What can hang from each mark:
zenib: kirule
kirule: lodil pulu redat
kesok: gafu redat
lesik: befil daka gafu lodil
pulu: kesok kirule vireku
gosez: gafu
befil: gafu lesik
gafu: befil gosez kesok kirule lesik redat
daka: lesik
redat: kesok kirule
lodil: kirule lesik

In the rows, zero is written as 128.
Known rows, with every way that one mark hangs from another:
{befil {gafu gosez kesok redat} {lesik {lodil kirule}}}: 84; 129; 116; 150; 108; 130; 131; 94; 130; 176; 149; 158; 106; 148; 115; 167; 121; 125; 126; 110; 119; 137; 135; 128; 125; 98; 178; 155; 113; 133; 91; 104; 116; 137; 114; 103; 114; 140; 122
{daka {lesik {gafu befil {kirule lodil {pulu kesok vireku}}}}}: 104; 137; 123; 82; 103; 140; 140; 78; 116; 177; 152; 141; 111; 133; 101; 134; 109; 141; 133; 135; 149; 156; 133; 141; 135; 90; 190; 131; 134; 153; 112; 108; 90; 140; 100; 102; 146; 149; 110
{zenib kirule}: 83; 134; 121; 119; 118; 136; 158; 106; 115; 156; 144; 126; 122; 141; 118; 164; 110; 120; 127; 142; 132; 137; 117; 120; 131; 126; 145; 139; 127; 125; 108; 138; 120; 133; 121; 116; 115; 106; 143
{lodil {lesik daka {gafu befil gosez kesok kirule redat}}}: 85; 107; 125; 136; 119; 142; 135; 100; 126; 204; 154; 152; 110; 145; 97; 152; 162; 101; 115; 162; 115; 141; 125; 144; 130; 73; 184; 156; 119; 132; 101; 105; 137; 141; 102; 79; 104; 157; 107
{kirule {lodil {lesik befil daka gafu}} pulu redat}: 93; 122; 91; 76; 125; 115; 126; 96; 128; 182; 160; 134; 119; 126; 98; 124; 125; 142; 132; 138; 103; 142; 117; 133; 109; 126; 179; 123; 112; 130; 87; 139; 140; 148; 98; 101; 118; 122; 141
{daka {lesik befil lodil}}: 90; 137; 108; 111; 101; 125; 140; 95; 120; 172; 139; 129; 121; 158; 104; 148; 122; 142; 130; 144; 120; 129; 111; 107; 120; 133; 151; 128; 123; 142; 96; 134; 89; 139; 118; 121; 130; 110; 144
{daka {lesik {gafu befil kesok} {lodil kirule}}}: 85; 124; 125; 117; 107; 145; 131; 97; 125; 177; 151; 151; 115; 157; 103; 140; 127; 139; 104; 147; 114; 140; 122; 111; 135; 113; 169; 154; 127; 140; 101; 103; 89; 144; 105; 101; 131; 151; 133
{kesok {gafu kirule redat}}: 81; 129; 127; 132; 114; 135; 153; 103; 115; 167; 144; 133; 115; 146; 107; 159; 136; 101; 137; 129; 127; 140; 122; 145; 129; 94; 166; 151; 120; 134; 99; 131; 130; 135; 122; 108; 117; 142; 126
{gafu lesik redat}: 85; 131; 130; 126; 110; 116; 149; 102; 122; 173; 132; 130; 109; 157; 97; 171; 140; 104; 127; 147; 134; 143; 116; 130; 132; 101; 160; 140; 124; 114; 96; 120; 136; 132; 119; 119; 110; 126; 124
{befil {gafu gosez kesok} lesik}: 98; 125; 115; 154; 106; 137; 136; 87; 120; 162; 147; 141; 117; 137; 119; 168; 114; 120; 124; 119; 133; 131; 127; 127; 134; 100; 155; 137; 122; 126; 91; 104; 119; 141; 118; 108; 108; 125; 120
{kesok gafu {redat {kirule {lodil {lesik daka}}}}}: 65; 117; 80; 113; 137; 114; 134; 114; 106; 144; 152; 133; 105; 144; 98; 149; 147; 108; 140; 129; 102; 135; 120; 137; 107; 113; 156; 139; 118; 131; 104; 127; 120; 146; 115; 122; 123; 128; 147
{befil {lesik daka {gafu {kesok redat} {kirule lodil}}}}: 85; 139; 113; 120; 104; 132; 142; 103; 105; 180; 152; 149; 108; 142; 107; 141; 131; 113; 136; 140; 100; 142; 124; 132; 114; 111; 153; 145; 112; 144; 102; 109; 115; 151; 113; 112; 110; 135; 126
{redat {kesok {gafu gosez}} {kirule lodil}}: 86; 120; 96; 140; 123; 139; 134; 91; 107; 143; 151; 142; 111; 143; 119; 160; 123; 127; 147; 110; 115; 128; 136; 138; 145; 106; 162; 133; 125; 144; 101; 111; 107; 139; 103; 115; 117; 132; 126
{zenib {kirule lodil redat}}: 76; 141; 119; 98; 117; 120; 152; 103; 113; 162; 147; 130; 114; 139; 122; 162; 99; 121; 141; 122; 130; 140; 127; 132; 124; 133; 160; 127; 125; 123; 99; 139; 127; 137; 108; 115; 104; 103; 139
{redat {kesok gafu} {kirule pulu}}: 93; 122; 99; 120; 129; 146; 143; 90; 113; 146; 151; 133; 112; 145; 108; 145; 116; 134; 131; 120; 119; 139; 131; 138; 148; 109; 158; 133; 122; 132; 108; 119; 106; 140; 117; 109; 120; 135; 138
{befil {gafu gosez kesok {lesik daka lodil}}}: 91; 118; 117; 140; 98; 137; 124; 98; 109; 166; 151; 141; 98; 143; 110; 157; 135; 131; 127; 148; 111; 129; 118; 129; 133; 94; 160; 138; 119; 131; 91; 110; 132; 141; 98; 92; 122; 124; 117
{lodil kirule {lesik befil daka gafu}}: 83; 104; 92; 101; 135; 129; 128; 112; 128; 174; 156; 140; 130; 127; 102; 130; 150; 138; 117; 160; 97; 134; 105; 116; 104; 120; 158; 150; 118; 136; 97; 137; 133; 142; 117; 113; 126; 130; 150
{gafu gosez lesik}: 93; 130; 127; 140; 110; 128; 141; 94; 115; 161; 144; 120; 118; 140; 109; 178; 136; 113; 125; 151; 135; 136; 121; 127; 136; 107; 153; 129; 132; 120; 94; 119; 133; 134; 116; 117; 111; 126; 121
{lodil kirule}: 79; 128; 116; 121; 121; 129; 151; 105; 116; 155; 150; 134; 132; 134; 118; 157; 122; 124; 123; 135; 129; 139; 116; 120; 129; 123; 151; 140; 126; 124; 100; 130; 127; 139; 127; 126; 117; 123; 139
{pulu {kirule redat} vireku}: 80; 142; 109; 89; 125; 109; 149; 87; 118; 169; 150; 129; 108; 121; 121; 163; 113; 126; 137; 134; 142; 140; 113; 136; 129; 99; 161; 129; 131; 125; 102; 133; 135; 129; 123; 122; 120; 116; 119
{gafu gosez kesok {kirule pulu}}: 98; 135; 136; 136; 111; 155; 157; 90; 107; 169; 164; 125; 125; 133; 119; 167; 123; 122; 122; 137; 143; 142; 139; 140; 152; 99; 173; 127; 123; 121; 107; 115; 128; 146; 112; 96; 102; 137; 109
{gosez {gafu {befil {lesik daka}} {redat kesok kirule}}}: 83; 115; 101; 126; 124; 127; 138; 100; 123; 197; 135; 152; 88; 160; 90; 135; 146; 121; 134; 134; 105; 141; 123; 135; 121; 105; 161; 134; 115; 141; 108; 101; 106; 129; 119; 110; 104; 134; 140
{pulu {kesok gafu}}: 94; 126; 107; 111; 119; 130; 144; 101; 117; 150; 150; 135; 115; 141; 117; 154; 115; 128; 135; 131; 122; 137; 109; 134; 128; 96; 151; 139; 131; 134; 93; 123; 127; 139; 121; 118; 131; 130; 129
{lodil {kirule {pulu vireku}} lesik}: 82; 117; 97; 97; 137; 124; 146; 94; 125; 155; 157; 128; 119; 123; 102; 155; 121; 133; 107; 140; 147; 154; 128; 135; 131; 106; 175; 140; 128; 114; 105; 123; 135; 146; 128; 120; 128; 128; 134
{kesok {gafu {kirule lodil {pulu vireku}} {lesik daka}} redat}: 88; 134; 119; 98; 111; 130; 142; 102; 94; 159; 153; 119; 88; 132; 96; 143; 138; 111; 135; 142; 122; 152; 130; 162; 116; 90; 174; 139; 120; 136; 109; 124; 136; 146; 112; 117; 129; 140; 122
{kesok {gafu befil} {redat kirule}}: 80; 128; 115; 123; 118; 126; 151; 109; 112; 157; 146; 133; 111; 157; 103; 151; 138; 90; 130; 133; 112; 136; 119; 135; 118; 107; 156; 143; 124; 135; 113; 120; 104; 135; 123; 118; 118; 141; 141
{lesik {gafu kesok} lodil}: 91; 133; 111; 120; 103; 131; 138; 96; 119; 165; 158; 152; 116; 148; 111; 145; 118; 135; 122; 152; 105; 135; 113; 114; 145; 116; 155; 140; 120; 136; 93; 112; 117; 147; 105; 99; 131; 128; 127
{gosez {gafu befil}}: 88; 122; 124; 122; 113; 129; 149; 107; 119; 168; 147; 129; 114; 145; 103; 141; 129; 114; 122; 146; 127; 142; 113; 126; 130; 116; 161; 126; 128; 129; 101; 112; 128; 136; 118; 113; 119; 130; 138
{lesik {befil {gafu gosez kesok kirule redat}} daka lodil}: 90; 121; 122; 135; 96; 142; 137; 104; 112; 195; 154; 152; 111; 148; 115; 143; 143; 124; 141; 136; 107; 124; 121; 138; 119; 86; 180; 144; 106; 147; 97; 122; 127; 137; 99; 85; 113; 126; 115
{gosez {gafu kesok redat}}: 78; 123; 128; 128; 124; 131; 151; 112; 121; 177; 152; 139; 105; 158; 106; 155; 138; 116; 115; 139; 132; 139; 119; 129; 138; 100; 167; 132; 120; 111; 95; 101; 141; 141; 114; 107; 110; 130; 123
{lodil kirule {lesik befil daka {gafu gosez kesok}}}: 88; 98; 101; 121; 137; 143; 125; 110; 126; 181; 168; 144; 126; 128; 111; 143; 156; 139; 106; 159; 99; 128; 115; 121; 116; 103; 168; 151; 119; 128; 95; 117; 139; 146; 105; 101; 114; 138; 130
{befil {gafu gosez kesok {kirule lodil pulu}} {lesik daka}}: 105; 130; 116; 141; 100; 149; 137; 85; 104; 169; 158; 137; 111; 119; 114; 151; 113; 132; 141; 108; 127; 141; 142; 146; 131; 98; 176; 129; 112; 139; 100; 114; 120; 146; 103; 95; 107; 132; 116
{daka {lesik befil {gafu redat} {lodil kirule}}}: 78; 131; 116; 107; 113; 128; 128; 101; 136; 186; 145; 147; 123; 159; 100; 141; 138; 140; 124; 142; 110; 135; 115; 106; 111; 126; 172; 150; 116; 147; 95; 131; 94; 135; 111; 111; 139; 139; 144
{kirule {pulu kesok vireku}}: 101; 139; 106; 86; 115; 123; 154; 86; 116; 161; 155; 135; 114; 128; 116; 152; 102; 142; 124; 138; 146; 148; 115; 138; 137; 94; 165; 124; 132; 125; 102; 120; 128; 141; 120; 117; 137; 117; 116

Rows:
98; 132; 130; 92; 102; 142; 144; 92; 109; 193; 164; 145; 111; 131; 106; 124; 119; 126; 131; 136; 110; 148; 132; 152; 135; 103; 187; 131; 116; 136; 102; 116; 131; 150; 89; 83; 103; 144; 115	{lesik daka {gafu befil kesok {kirule lodil pulu redat}}}
100; 131; 124; 119; 108; 146; 138; 86; 121; 191; 155; 148; 124; 146; 111; 137; 128; 129; 146; 125; 119; 143; 140; 140; 137; 97; 195; 136; 111; 150; 101; 114; 119; 139; 97; 98; 111; 149; 114	{lesik befil {gafu gosez {kirule lodil pulu} {redat kesok}}}
99; 124; 131; 140; 104; 139; 152; 95; 115; 175; 150; 138; 119; 147; 118; 165; 127; 110; 113; 143; 128; 134; 122; 132; 146; 94; 165; 136; 129; 122; 100; 102; 125; 140; 109; 106; 101; 131; 111	{gafu befil gosez kesok}
92; 141; 91; 121; 100; 113; 138; 92; 114; 172; 141; 141; 106; 137; 105; 147; 115; 136; 136; 142; 98; 136; 107; 119; 118; 131; 138; 133; 117; 145; 89; 133; 112; 140; 125; 120; 124; 107; 143	{befil {lesik daka lodil}}
80; 128; 125; 145; 110; 125; 139; 95; 125; 165; 142; 144; 124; 144; 117; 168; 127; 104; 132; 122; 139; 132; 120; 128; 132; 97; 167; 138; 119; 129; 92; 120; 134; 133; 114; 104; 122; 125; 118	{befil {gafu gosez redat}}
80; 136; 104; 87; 128; 117; 144; 81; 117; 173; 143; 142; 101; 136; 124; 156; 111; 133; 138; 132; 139; 141; 119; 139; 138; 94; 158; 133; 129; 131; 103; 119; 131; 133; 123; 123; 111; 119; 116	{pulu {kirule {redat kesok}} vireku}
92; 135; 106; 90; 113; 131; 140; 89; 120; 171; 153; 128; 115; 139; 104; 140; 115; 159; 114; 137; 133; 141; 122; 119; 120; 123; 174; 132; 124; 139; 106; 132; 92; 141; 119; 120; 142; 121; 141	{daka {lesik befil {lodil {kirule {pulu vireku}}}}}
78; 115; 101; 116; 124; 132; 135; 102; 118; 173; 152; 139; 124; 126; 98; 141; 145; 120; 131; 164; 114; 141; 114; 127; 123; 112; 153; 143; 121; 138; 101; 134; 132; 145; 118; 99; 124; 133; 136	{lodil {lesik daka {gafu kirule}}}
93; 118; 122; 109; 122; 142; 128; 100; 116; 170; 144; 125; 92; 153; 116; 156; 122; 128; 142; 126; 111; 134; 138; 149; 117; 105; 174; 141; 124; 133; 94; 123; 129; 132; 95; 111; 93; 127; 132	{zenib {kirule lodil {redat {kesok {gafu gosez {lesik befil}}}}}}
88; 140; 105; 87; 127; 117; 138; 96; 118; 153; 157; 134; 104; 128; 124; 155; 105; 137; 162; 106; 123; 140; 120; 144; 119; 92; 171; 132; 130; 137; 93; 130; 131; 130; 109; 122; 121; 136; 122	{pulu {kesok gafu} {kirule lodil redat}}
83; 130; 106; 104; 125; 125; 138; 103; 122; 159; 161; 142; 116; 149; 100; 145; 123; 117; 116; 136; 122; 151; 131; 127; 132; 109; 176; 137; 116; 116; 99; 102; 130; 159; 107; 107; 118; 143; 128	{kirule {lodil {lesik {gafu {kesok redat}}}} pulu}
84; 119; 121; 135; 115; 131; 133; 95; 115; 187; 133; 142; 100; 159; 106; 165; 151; 116; 128; 151; 119; 136; 118; 137; 135; 88; 157; 140; 120; 127; 92; 109; 140; 136; 111; 111; 104; 126; 113	{gafu gosez {lesik daka} {redat kesok}}
96; 135; 118; 104; 122; 130; 148; 97; 124; 163; 151; 136; 109; 147; 108; 154; 115; 126; 131; 121; 130; 147; 117; 145; 130; 87; 175; 139; 120; 127; 94; 122; 133; 138; 117; 108; 131; 141; 122	{kirule {pulu {kesok {gafu redat}}}}
93; 121; 134; 141; 108; 150; 144; 101; 99; 179; 153; 124; 108; 136; 109; 169; 153; 116; 125; 162; 125; 134; 127; 140; 137; 89; 158; 136; 127; 123; 101; 113; 139; 142; 107; 100; 96; 132; 108	{gafu gosez kesok kirule {lesik daka}}
78; 130; 112; 132; 108; 138; 131; 100; 115; 169; 151; 141; 112; 169; 112; 158; 138; 124; 131; 129; 121; 118; 131; 112; 115; 114; 163; 128; 117; 141; 109; 109; 75; 141; 107; 101; 123; 125; 131	{daka {lesik {befil {gafu gosez {kesok {redat kirule}}}} lodil}}
106; 117; 140; 114; 115; 156; 151; 110; 112; 180; 162; 109; 105; 145; 94; 142; 146; 133; 125; 154; 134; 146; 136; 140; 132; 101; 181; 124; 122; 114; 109; 109; 133; 139; 108; 101; 100; 143; 127	{gosez {gafu kesok {kirule pulu} {lesik befil}}}
90; 129; 107; 83; 127; 118; 128; 100; 111; 160; 152; 127; 88; 127; 111; 152; 126; 141; 159; 127; 111; 141; 115; 150; 110; 83; 168; 135; 129; 135; 92; 131; 143; 127; 101; 120; 120; 137; 121	{pulu {kesok {gafu {lesik daka}}} {kirule lodil redat}}
89; 122; 112; 118; 115; 138; 139; 102; 111; 171; 156; 148; 120; 137; 113; 142; 132; 132; 112; 157; 104; 131; 102; 120; 139; 108; 144; 140; 119; 129; 94; 117; 133; 148; 107; 101; 124; 122; 126	{lesik daka {gafu kesok}}
85; 108; 98; 110; 132; 124; 144; 111; 128; 165; 150; 130; 132; 138; 105; 151; 139; 128; 121; 143; 124; 138; 118; 120; 110; 120; 162; 144; 125; 120; 102; 131; 129; 140; 127; 129; 109; 124; 149	{lodil kirule {lesik befil}}
97; 129; 112; 98; 109; 143; 144; 90; 100; 174; 168; 144; 111; 117; 110; 132; 119; 143; 125; 145; 121; 146; 126; 146; 146; 94; 177; 135; 118; 138; 105; 115; 130; 151; 97; 95; 132; 130; 109	{lesik daka {gafu kesok {kirule lodil {pulu vireku}}}}
74; 135; 114; 124; 121; 128; 159; 110; 106; 160; 152; 139; 117; 159; 114; 166; 135; 105; 125; 139; 124; 131; 123; 123; 133; 111; 147; 131; 122; 114; 113; 108; 110; 145; 121; 116; 104; 121; 129	{gafu {kesok {redat kirule}}}
82; 140; 117; 99; 108; 141; 132; 73; 124; 190; 143; 154; 98; 158; 96; 137; 119; 141; 128; 142; 136; 152; 134; 133; 145; 97; 181; 143; 117; 153; 105; 111; 91; 144; 111; 93; 144; 146; 117	{daka {lesik {gafu {kirule {pulu vireku}} {redat kesok}} lodil}}
84; 124; 123; 123; 108; 127; 137; 99; 128; 176; 128; 138; 123; 162; 103; 151; 130; 120; 128; 124; 140; 130; 112; 118; 115; 109; 162; 137; 117; 133; 95; 126; 103; 134; 117; 114; 126; 118; 136	{daka {lesik {befil {gafu redat}}}}
88; 124; 136; 115; 120; 140; 151; 112; 114; 172; 158; 119; 91; 163; 86; 149; 150; 105; 114; 150; 129; 149; 138; 137; 132; 101; 179; 123; 125; 107; 122; 89; 116; 138; 109; 103; 103; 153; 130	{gosez {gafu befil {kesok {redat {kirule pulu}}} lesik}}
81; 117; 107; 135; 116; 136; 125; 89; 120; 173; 133; 150; 116; 165; 109; 156; 133; 131; 148; 102; 136; 123; 138; 125; 126; 103; 176; 129; 117; 146; 103; 107; 81; 131; 99; 110; 115; 124; 125	{daka {lesik {befil {gafu gosez {redat kesok {kirule lodil}}}}}}
80; 131; 124; 122; 115; 124; 142; 110; 112; 151; 140; 120; 103; 158; 100; 162; 143; 95; 124; 146; 118; 140; 116; 133; 117; 104; 147; 146; 125; 123; 97; 119; 132; 141; 126; 125; 119; 138; 135	{kesok {gafu lesik} redat}
88; 131; 111; 96; 129; 141; 136; 82; 112; 160; 157; 132; 89; 133; 126; 154; 92; 136; 130; 110; 131; 145; 143; 160; 138; 99; 184; 136; 124; 134; 99; 121; 132; 142; 100; 104; 117; 124; 121	{zenib {kirule lodil {pulu vireku} {redat {kesok {gafu gosez}}}}}
90; 126; 91; 97; 124; 111; 144; 87; 118; 152; 153; 131; 113; 126; 101; 154; 111; 132; 123; 130; 147; 152; 128; 139; 136; 108; 178; 126; 127; 119; 99; 121; 132; 148; 114; 121; 130; 116; 127	{kirule {lodil lesik} {pulu vireku}}
95; 146; 116; 81; 117; 120; 152; 90; 122; 171; 155; 131; 118; 137; 117; 153; 98; 135; 134; 127; 138; 147; 121; 138; 129; 111; 165; 114; 126; 118; 93; 126; 133; 143; 118; 108; 114; 121; 123	{kirule {pulu kesok} redat}
77; 130; 101; 116; 119; 115; 136; 101; 114; 171; 152; 153; 119; 137; 102; 145; 140; 124; 144; 133; 103; 133; 113; 126; 129; 116; 162; 134; 114; 140; 101; 129; 117; 135; 98; 106; 131; 123; 131	{lesik daka {gafu {redat {kirule lodil}}}}
85; 128; 117; 130; 123; 132; 131; 92; 131; 186; 147; 135; 128; 152; 102; 163; 154; 123; 129; 141; 124; 124; 120; 112; 123; 115; 167; 130; 122; 139; 103; 126; 88; 128; 105; 102; 127; 135; 128	{daka {lesik befil {gafu gosez {redat kirule}}}}
81; 133; 127; 129; 118; 137; 143; 93; 114; 168; 156; 122; 116; 130; 120; 166; 129; 106; 141; 128; 128; 135; 130; 149; 127; 104; 165; 135; 127; 134; 92; 134; 135; 141; 117; 100; 105; 139; 120	{kesok {gafu gosez {kirule redat}}}
81; 136; 125; 100; 98; 139; 129; 80; 123; 196; 138; 155; 104; 166; 102; 130; 119; 127; 135; 145; 118; 144; 133; 127; 133; 116; 168; 140; 124; 158; 100; 113; 84; 143; 108; 91; 115; 149; 128	{daka {lesik {gafu befil {kirule {redat kesok}}} lodil}}
92; 116; 123; 117; 103; 136; 140; 109; 111; 180; 150; 142; 97; 150; 99; 143; 141; 132; 112; 160; 101; 142; 118; 132; 126; 100; 166; 152; 123; 128; 103; 108; 125; 139; 104; 108; 110; 136; 129	{gafu befil kesok {lesik daka {lodil kirule}}}
109; 130; 118; 117; 113; 136; 133; 91; 114; 147; 159; 120; 104; 133; 109; 164; 117; 135; 140; 123; 131; 147; 133; 148; 133; 89; 182; 127; 131; 129; 92; 114; 133; 137; 99; 113; 128; 147; 114	{kirule lodil {pulu {kesok {gafu gosez lesik}}}}
80; 112; 124; 122; 121; 123; 141; 114; 119; 186; 144; 130; 91; 153; 81; 147; 167; 108; 130; 156; 117; 141; 117; 137; 120; 99; 171; 130; 123; 124; 111; 113; 126; 124; 106; 103; 113; 137; 133	{gosez {gafu befil {lesik daka} {redat kirule}}}
87; 132; 135; 136; 99; 137; 128; 87; 131; 195; 146; 154; 105; 169; 102; 158; 137; 120; 109; 146; 119; 136; 124; 120; 141; 95; 180; 147; 123; 141; 94; 97; 96; 140; 96; 88; 127; 151; 112	{daka {lesik {gafu befil gosez kesok redat} lodil}}
76; 131; 101; 112; 111; 124; 141; 106; 111; 163; 154; 143; 118; 134; 114; 142; 125; 141; 129; 145; 101; 136; 108; 119; 121; 128; 150; 141; 118; 142; 96; 137; 124; 142; 119; 118; 130; 116; 143	{lesik daka {lodil kirule}}
